Known rows, with every step that occurs
vonal -> lubu -> mibi -> nedid: [ 1.762  1.740  1.049  2.591 -2.249 -2.573  1.919  0.138 -1.539 -2.348
  5.231 -1.508  0.416  2.377  0.565  1.118 -2.682 -5.510  6.073 -5.559
 -1.400 -0.728  0.750 -4.164 -5.511  1.281  0.052]
lubu -> mibi: [ 1.662  1.107 -1.310  3.493 -1.212 -1.407  1.285  0.164 -1.383 -1.095
  4.324  0.363 -1.102 -1.243  2.605 -0.716 -0.888 -1.281  1.887 -1.508
 -2.103  0.021  1.004 -3.450 -3.893  1.511  2.240]
gunaguk -> nefi -> vonal -> lubu -> kesag -> nedid: [-3.431 -0.078  0.312 -2.770 -4.155 -1.874  1.515  0.403  0.868 -0.401
  2.948 -1.414 -0.452 -4.145 -2.034 -0.837 -2.821 -0.933  6.278  0.536
  1.021 -2.000  2.250 -2.132  1.244  1.250  2.440]
gunaguk -> lubu: [-0.160  1.111 -2.392  1.156  1.894 -0.577 -0.779  0.940  3.247 -2.129
  1.361 -1.427 -0.860  0.121 -1.807  1.969 -1.070 -3.436  2.086 -2.184
 -1.467  0.235 -0.110  0.548  2.257 -0.083  0.535]
vonal -> nefi -> gunaguk -> lubu: [-0.900 -2.374 -5.116 -1.659  1.434 -3.106 -0.401  2.282 -0.694 -1.861
  0.131 -0.067  1.788 -3.537 -1.372  2.326  1.063 -3.841  1.131 -0.651
  2.516 -1.470  2.435  2.329  0.720 -0.087 -1.609]
lasake -> nefi -> vonal -> lubu: [-0.400  4.055 -2.757 -1.081 -1.935  1.139  3.017  3.475 -2.661  0.715
  2.434  0.101  0.665 -2.583 -5.211 -0.779 -2.148 -3.505  3.108  1.780
  1.416  3.251  0.550  0.657 -1.170 -1.571 -2.327]
nefi -> vonal -> lubu: [ 1.180  0.437 -0.463 -2.522 -1.875  1.886  2.599  1.420 -0.640 -2.628
  1.843 -1.222  0.433 -0.756 -4.428 -1.616 -1.793 -4.863  2.788 -0.571
 -0.644  1.240  1.397  2.679  0.715  0.278 -1.165]
mibi -> nedid -> kesag -> lubu: [ 1.925 -0.710 -2.341  2.810 -0.820 -5.606  1.241  0.682 -0.937  0.774
 -0.164 -2.362 -0.129  2.298  6.480  1.584 -1.946 -0.061  6.681 -1.330
 -1.283 -3.337  0.778 -5.832 -5.428 -1.131  2.550]
beso -> buzopu: [-1.915 -1.269  1.150  2.947 -1.911  0.501  0.760 -1.592 -0.718 -1.209
  3.917  3.383 -0.310  0.468  0.425  2.786  1.462  1.355  2.124  0.832
 -0.848  0.536  1.891  1.265  1.866 -0.095  0.337]
gola -> vonal -> nefi -> gunaguk -> lubu: [ 1.001 -0.737 -0.875 -0.220 -0.921 -4.158  1.298  2.023 -2.958 -4.285
  1.920  1.066  2.039 -2.715 -2.123  0.738  3.398 -4.942 -1.691  1.348
  4.073 -1.865  0.233  1.936  1.632  0.091 -2.649]
nedid -> kesag: [ 0.165 -1.443 -1.917  0.243 -1.100 -2.697  1.383  0.424 -0.172  0.180
 -0.391 -1.922 -1.176  1.628  2.403  0.435  0.389  0.521  4.256 -1.321
 -0.055 -1.322  0.016 -2.929 -1.974  0.104  2.347]
lasake -> nefi -> vonal: [-0.540  3.599 -3.842 -0.782 -1.308  1.232  2.328  3.544 -2.582  1.488
  1.461  0.782  0.126 -3.817 -3.924 -1.109 -1.447 -1.379  1.771  3.986
  1.158  3.285  0.691  0.899 -0.590 -1.869 -1.197]
dogif -> nefi -> vonal: [-2.236  0.524 -1.281 -1.416 -1.374 -1.153  3.250  1.571  1.635 -1.554
  1.245 -0.110  0.380 -5.321 -3.685 -1.051 -0.085 -0.270  0.550  3.786
 -0.554  1.346  3.898  1.310  0.908 -1.102 -0.101]
lubu -> mibi -> nedid: [ 2.147  1.151 -1.635  4.489 -1.361 -3.373  0.863  0.320 -1.952 -1.270
  4.647 -0.215 -0.952 -0.240  4.670  0.465 -1.858 -1.673  4.735 -1.499
 -2.726 -1.051  1.568 -5.310 -6.309  0.996  3.298]
nedid -> kesag -> lubu: [ 1.855 -1.138 -2.656  2.091 -0.775 -4.060  2.654  0.667 -0.149  1.506
 -0.929 -2.196 -0.493  1.252  5.059 -0.138 -0.731  0.639  3.750 -1.942
 -0.494 -2.631 -0.030 -4.429 -2.905 -0.579  1.425]
lasake -> nefi -> gunaguk: [-2.996  3.624 -5.307  0.779 -0.017 -1.282 -1.047  3.148 -3.344  3.460
  2.197 -0.155  1.831 -4.540 -4.502  1.787 -0.935 -0.250  2.254  1.063
  2.084  2.534 -0.854 -0.295 -1.933 -3.161 -1.216]
dogif -> nefi: [-2.934  0.668  0.091  0.115 -0.719 -2.589  2.075  0.544  1.980 -0.409
  0.843  0.094  0.559 -3.506 -1.901  0.504  0.440  1.024  0.005  2.043
  0.140  0.473  2.751 -0.796 -0.107 -0.969 -0.346]
kesag -> lubu -> buzopu -> beso: [ 4.034  0.651 -1.037  0.921 -1.327 -0.691  0.385 -0.869 -0.993  2.058
  1.819  0.576 -0.883 -5.203  7.121  0.802 -1.394  2.149 -0.639  0.951
  0.064 -1.129  1.675 -2.834  1.703  0.862 -1.677]
nefi -> gunaguk -> lubu -> vonal -> gola: [-2.208  2.423 -3.816  1.921  0.382 -1.002 -1.933  1.541  1.294 -0.897
  3.508 -2.571  1.991 -6.100 -5.318  2.806  0.265 -3.562 -0.131 -2.872
 -0.595 -0.584 -0.553  1.770  3.431 -1.877 -0.092]
nefi -> gunaguk: [-2.520 -0.128 -4.051  0.023  0.890 -1.632 -3.148  0.890 -1.590  1.200
  1.494 -1.601  2.132 -3.648 -3.402  2.055 -0.057 -0.246  1.602 -1.603
  0.358  0.195 -0.586  1.424 -0.370 -2.029  0.342]
kesag -> lubu -> vonal: [ 2.312  2.674  0.818  3.525 -0.720 -0.358  3.684 -0.214  0.420  2.108
 -0.490 -0.727  1.222 -4.162  3.942 -1.287 -0.347  0.094 -2.977 -1.097
 -0.643 -2.887 -0.716 -2.433  0.191 -1.413 -3.191]
gunaguk -> nefi: [-4.734  0.221  0.669 -1.602 -2.280 -1.554 -0.769 -0.448  1.628  1.185
  0.355  0.175 -0.503 -4.335 -0.223 -0.055 -1.084  2.001  2.723  1.585
  1.502 -2.537  1.323 -1.605  3.282  0.832  1.591]
buzopu -> beso: [-0.477 -0.352  1.010 -1.557 -1.539 -0.318  0.364 -2.144 -1.902 -0.175
  5.652  3.006 -1.507 -3.353  2.198  2.846 -0.340  1.530  1.317  2.530
  1.034  1.301  2.043  2.460  2.638  0.193  0.055]
nefi -> gunaguk -> lubu -> vonal: [-2.684  2.158 -4.374  1.421  1.405 -0.968 -2.361  1.179  0.990 -0.095
  2.644 -2.872  1.701 -5.970 -4.619  3.105  0.096 -2.681  1.451 -3.308
 -0.710 -0.446 -1.148  1.639  2.269 -2.423 -0.544]
vonal -> lubu -> kesag: [ 0.653  0.204  2.238  0.455 -2.304 -1.197  2.699 -0.380 -0.451 -1.012
  4.485 -2.068  0.500  2.404 -0.442  0.661 -2.747 -3.828  3.986 -5.453
 -0.366 -0.518 -0.070 -3.756 -4.443  1.920 -0.201]
dogif -> nefi -> vonal -> lubu -> buzopu: [-1.217  1.147 -0.420 -2.197 -2.543 -0.571  3.106  1.454  1.492 -2.101
  2.096 -1.018  0.339 -5.489 -3.934 -0.522 -0.621 -1.777  1.631  1.872
 -0.208  1.339  4.095  0.165  1.221  0.044 -1.381]

Rows
[ 1.733 -0.345 -0.495 -1.781 -2.638  0.094  3.391  1.196 -0.959 -2.241
  3.691 -2.057  0.048 -0.011 -2.697 -1.255 -2.517 -4.235  4.657 -1.420
 -0.846  0.777  1.409 -0.413 -2.531  0.792  0.926] | nefi -> vonal -> lubu -> kesag -> nedid
[ 3.943  1.255 -2.307  5.764 -0.516 -4.250  2.381  0.575 -1.353  0.930
  2.473 -0.539  0.315 -0.836  7.148 -0.491 -2.898 -1.022  2.601 -1.914
 -2.560 -2.593  1.012 -5.933 -5.645 -0.216  0.971] | kesag -> lubu -> mibi -> nedid
[ 1.877  0.331 -1.386  3.202 -1.422 -4.819  2.174  0.423 -0.790  0.891
 -0.081 -2.526 -0.028  0.567  6.537  1.407 -1.256 -0.109  5.584 -1.429
 -1.300 -3.847  0.434 -5.905 -4.722 -1.418  1.664] | mibi -> nedid -> kesag -> lubu -> vonal
[-0.319 -1.995 -5.575 -0.475  1.002 -3.583 -0.015  2.304 -1.169 -2.234
  1.600  0.066  1.391 -3.962 -0.493  2.074  0.775 -4.276  1.797 -1.166
  1.817 -1.477  2.749  1.129 -0.656  0.453 -0.857] | vonal -> nefi -> gunaguk -> lubu -> mibi
[ 2.214  0.444 -2.594  4.546 -1.962 -4.689  1.473  0.538 -2.038 -1.173
  4.434 -1.142 -1.518  0.576  5.840  0.682 -1.666 -1.417  6.836 -2.147
 -2.790 -1.703  1.565 -6.740 -7.236  1.038  4.462] | lubu -> mibi -> nedid -> kesag
[ 2.191 -0.644 -1.740  2.452 -1.426 -5.426  2.913  0.833 -1.203  0.307
 -0.660 -1.907  0.267  0.199  7.215  1.359 -0.722 -0.771  5.239 -0.860
 -0.261 -4.472  1.441 -5.539 -4.736 -0.920  0.917] | mibi -> nedid -> kesag -> lubu -> vonal -> nefi
[-2.987  0.751  0.170 -3.870 -4.100  0.460  0.255  0.507  1.108 -0.483
  1.635 -0.927 -0.744 -6.273 -2.262 -1.041 -2.175 -0.814  4.391  1.481
  1.168 -1.631  2.645 -0.692  4.562  1.858  0.574] | gunaguk -> nefi -> vonal -> lubu -> buzopu
[-3.029  0.457 -0.906 -1.615 -4.496 -2.648  1.727  0.842  0.339 -1.047
  3.179 -1.498 -0.886 -4.276 -0.619 -0.682 -2.969 -1.885  8.234  0.213
 -0.015 -2.645  2.931 -2.857  0.536  1.321  2.893] | gunaguk -> nefi -> vonal -> lubu -> mibi -> nedid -> kesag
[ 0.188  3.917 -3.076  0.013 -2.822  1.156  2.907  4.105 -2.130  0.323
  2.673  1.190  0.595 -4.034 -4.884 -1.543 -1.157 -2.654 -0.482  4.656
  1.286  2.961  1.528  1.057  1.087 -1.065 -0.480] | lasake -> nefi -> vonal -> gola
[ 2.943  1.622  2.780  2.744 -3.908 -4.691  3.390  0.697 -3.606 -4.576
  5.374 -0.629  0.682  1.979  0.044 -0.010  0.855 -5.893  3.200 -2.532
  1.304 -1.805 -0.890 -3.539 -3.406  1.091 -0.649] | gola -> vonal -> lubu -> mibi -> nedid -> kesag
[-0.716  1.060  0.012 -0.317 -1.314  0.302  2.704  0.512 -1.120 -0.205
 -0.041  0.018  1.910 -7.487 -0.161  0.329  2.902 -1.666 -3.139 -0.090
  2.269 -2.609  0.787  1.053  1.813 -0.688 -3.980] | lubu -> vonal -> nefi -> gunaguk
[ 1.028 -0.212  2.204  0.513 -2.393 -2.760  2.461 -0.443 -0.622 -0.935
  4.558 -2.581  0.507  3.635 -0.174  1.210 -2.445 -3.483  5.420 -5.732
  0.190 -0.634 -0.367 -4.902 -5.703  1.343  0.738] | vonal -> lubu -> kesag -> nedid
[-4.027  0.113 -0.759 -3.047 -2.956 -0.184  0.375  0.595  1.281  0.066
  0.717 -0.037 -0.704 -6.136 -1.985 -1.572 -1.658  0.670  3.386  3.433
  0.805 -1.686  2.483  0.460  4.350  0.763  1.875] | gunaguk -> nefi -> vonal
[ 0.158  1.922 -1.001  0.902  0.692  0.190  2.172  0.976  3.096 -2.666
  0.860 -0.884 -0.264 -3.884 -0.780  1.454  0.972 -4.500 -0.619 -1.681
 -0.008 -1.678  0.633  0.812  3.616  0.099 -2.333] | gunaguk -> lubu -> vonal -> nefi
[ 0.869  3.563  3.856  2.288 -3.815  2.097  3.596  0.014  1.167 -1.288
  2.068  0.205  1.031 -5.292 -1.280 -1.193  2.149 -1.878 -6.445  0.556
  0.189 -1.916  0.185 -0.128  4.541  0.460 -1.691] | lubu -> vonal -> gola
[ 2.330  0.761  4.219  1.251 -3.637 -3.947  3.337  0.161 -2.879 -3.643
  5.005 -0.690  1.139  2.328 -1.326 -0.035  0.969 -4.672  1.276 -2.133
  2.439 -1.275 -1.704 -3.059 -2.859  1.136 -0.996] | gola -> vonal -> lubu -> kesag -> nedid
[ 2.018  0.249 -0.915 -1.044 -3.097  1.895  2.524  2.261  0.084 -3.276
  2.231  0.386  0.366 -2.817 -3.979 -2.727 -0.370 -3.634 -2.377  3.486
 -0.786  0.814  2.726  3.222  3.905  1.018  1.411] | nefi -> vonal -> gola
[-3.304  0.433  0.030 -2.296 -4.435 -0.256  0.995  1.152  1.698 -1.105
  1.951  0.415 -0.246 -6.362 -3.003 -1.922 -1.371 -0.538  1.101  4.093
  0.964 -1.934  3.254  0.650  5.982  1.512  2.585] | gunaguk -> nefi -> vonal -> gola
[ 1.401  1.429 -4.159  4.351  0.554 -3.858  0.254  1.303  1.870 -2.934
  4.504 -2.217 -1.954  0.538  2.270  2.414 -2.198 -4.395  6.893 -3.662
 -3.459 -0.976  0.979 -4.161 -2.810  0.664  3.710] | gunaguk -> lubu -> mibi -> nedid -> kesag
[ 1.443 -0.039 -0.440 -1.831 -2.548  1.194  3.567  1.199 -0.817 -2.306
  3.606 -1.732  0.056 -0.875 -2.898 -1.689 -2.716 -4.517  3.705 -1.223
 -1.216  0.875  1.606  0.335 -1.626  1.205  0.245] | nefi -> vonal -> lubu -> kesag
[ 1.239 -0.646 -3.111  1.927 -1.350 -4.067  3.637  1.003 -0.835  1.514
 -0.825 -2.381  0.708 -2.824  4.580  0.257  0.649 -0.207  2.410 -2.194
  0.640 -3.886  0.302 -3.704 -2.001 -1.120 -0.508] | nedid -> kesag -> lubu -> vonal -> nefi -> gunaguk
[-3.113  0.932 -0.295 -1.679 -4.073 -1.703  1.228  0.664  0.426 -1.124
  3.356 -0.856 -0.494 -4.857 -1.432 -0.877 -3.146 -2.063  6.743  0.677
  0.035 -2.162  2.902 -1.836  1.267  1.305  2.116] | gunaguk -> nefi -> vonal -> lubu -> mibi -> nedid
[-0.045 -2.454 -6.372  0.072  0.593 -5.458  0.265  2.563 -1.562 -2.259
  1.628 -0.851  1.063 -2.880  1.333  2.812  0.448 -4.271  4.636 -1.608
  1.454 -2.441  3.044 -0.798 -2.487  0.233  0.488] | vonal -> nefi -> gunaguk -> lubu -> mibi -> nedid -> kesag
[-0.697 -2.732 -5.067 -1.130  0.961 -3.591  0.211  2.145 -0.826 -1.614
  1.337 -0.396  1.501 -3.544 -0.305  2.251  0.451 -3.606  1.745 -1.146
  2.118 -1.705  2.554  0.723 -0.891  0.603 -0.625] | vonal -> nefi -> gunaguk -> lubu -> kesag
[ 1.910  1.202 -1.143  2.469 -0.465 -1.763  3.669  0.664 -0.738  1.696
 -0.848 -0.404  2.296 -5.962  3.719 -0.585  0.393 -1.010 -2.886 -0.919
  0.954 -3.667  0.480 -1.462 -0.025 -1.414 -4.087] | kesag -> lubu -> vonal -> nefi -> gunaguk
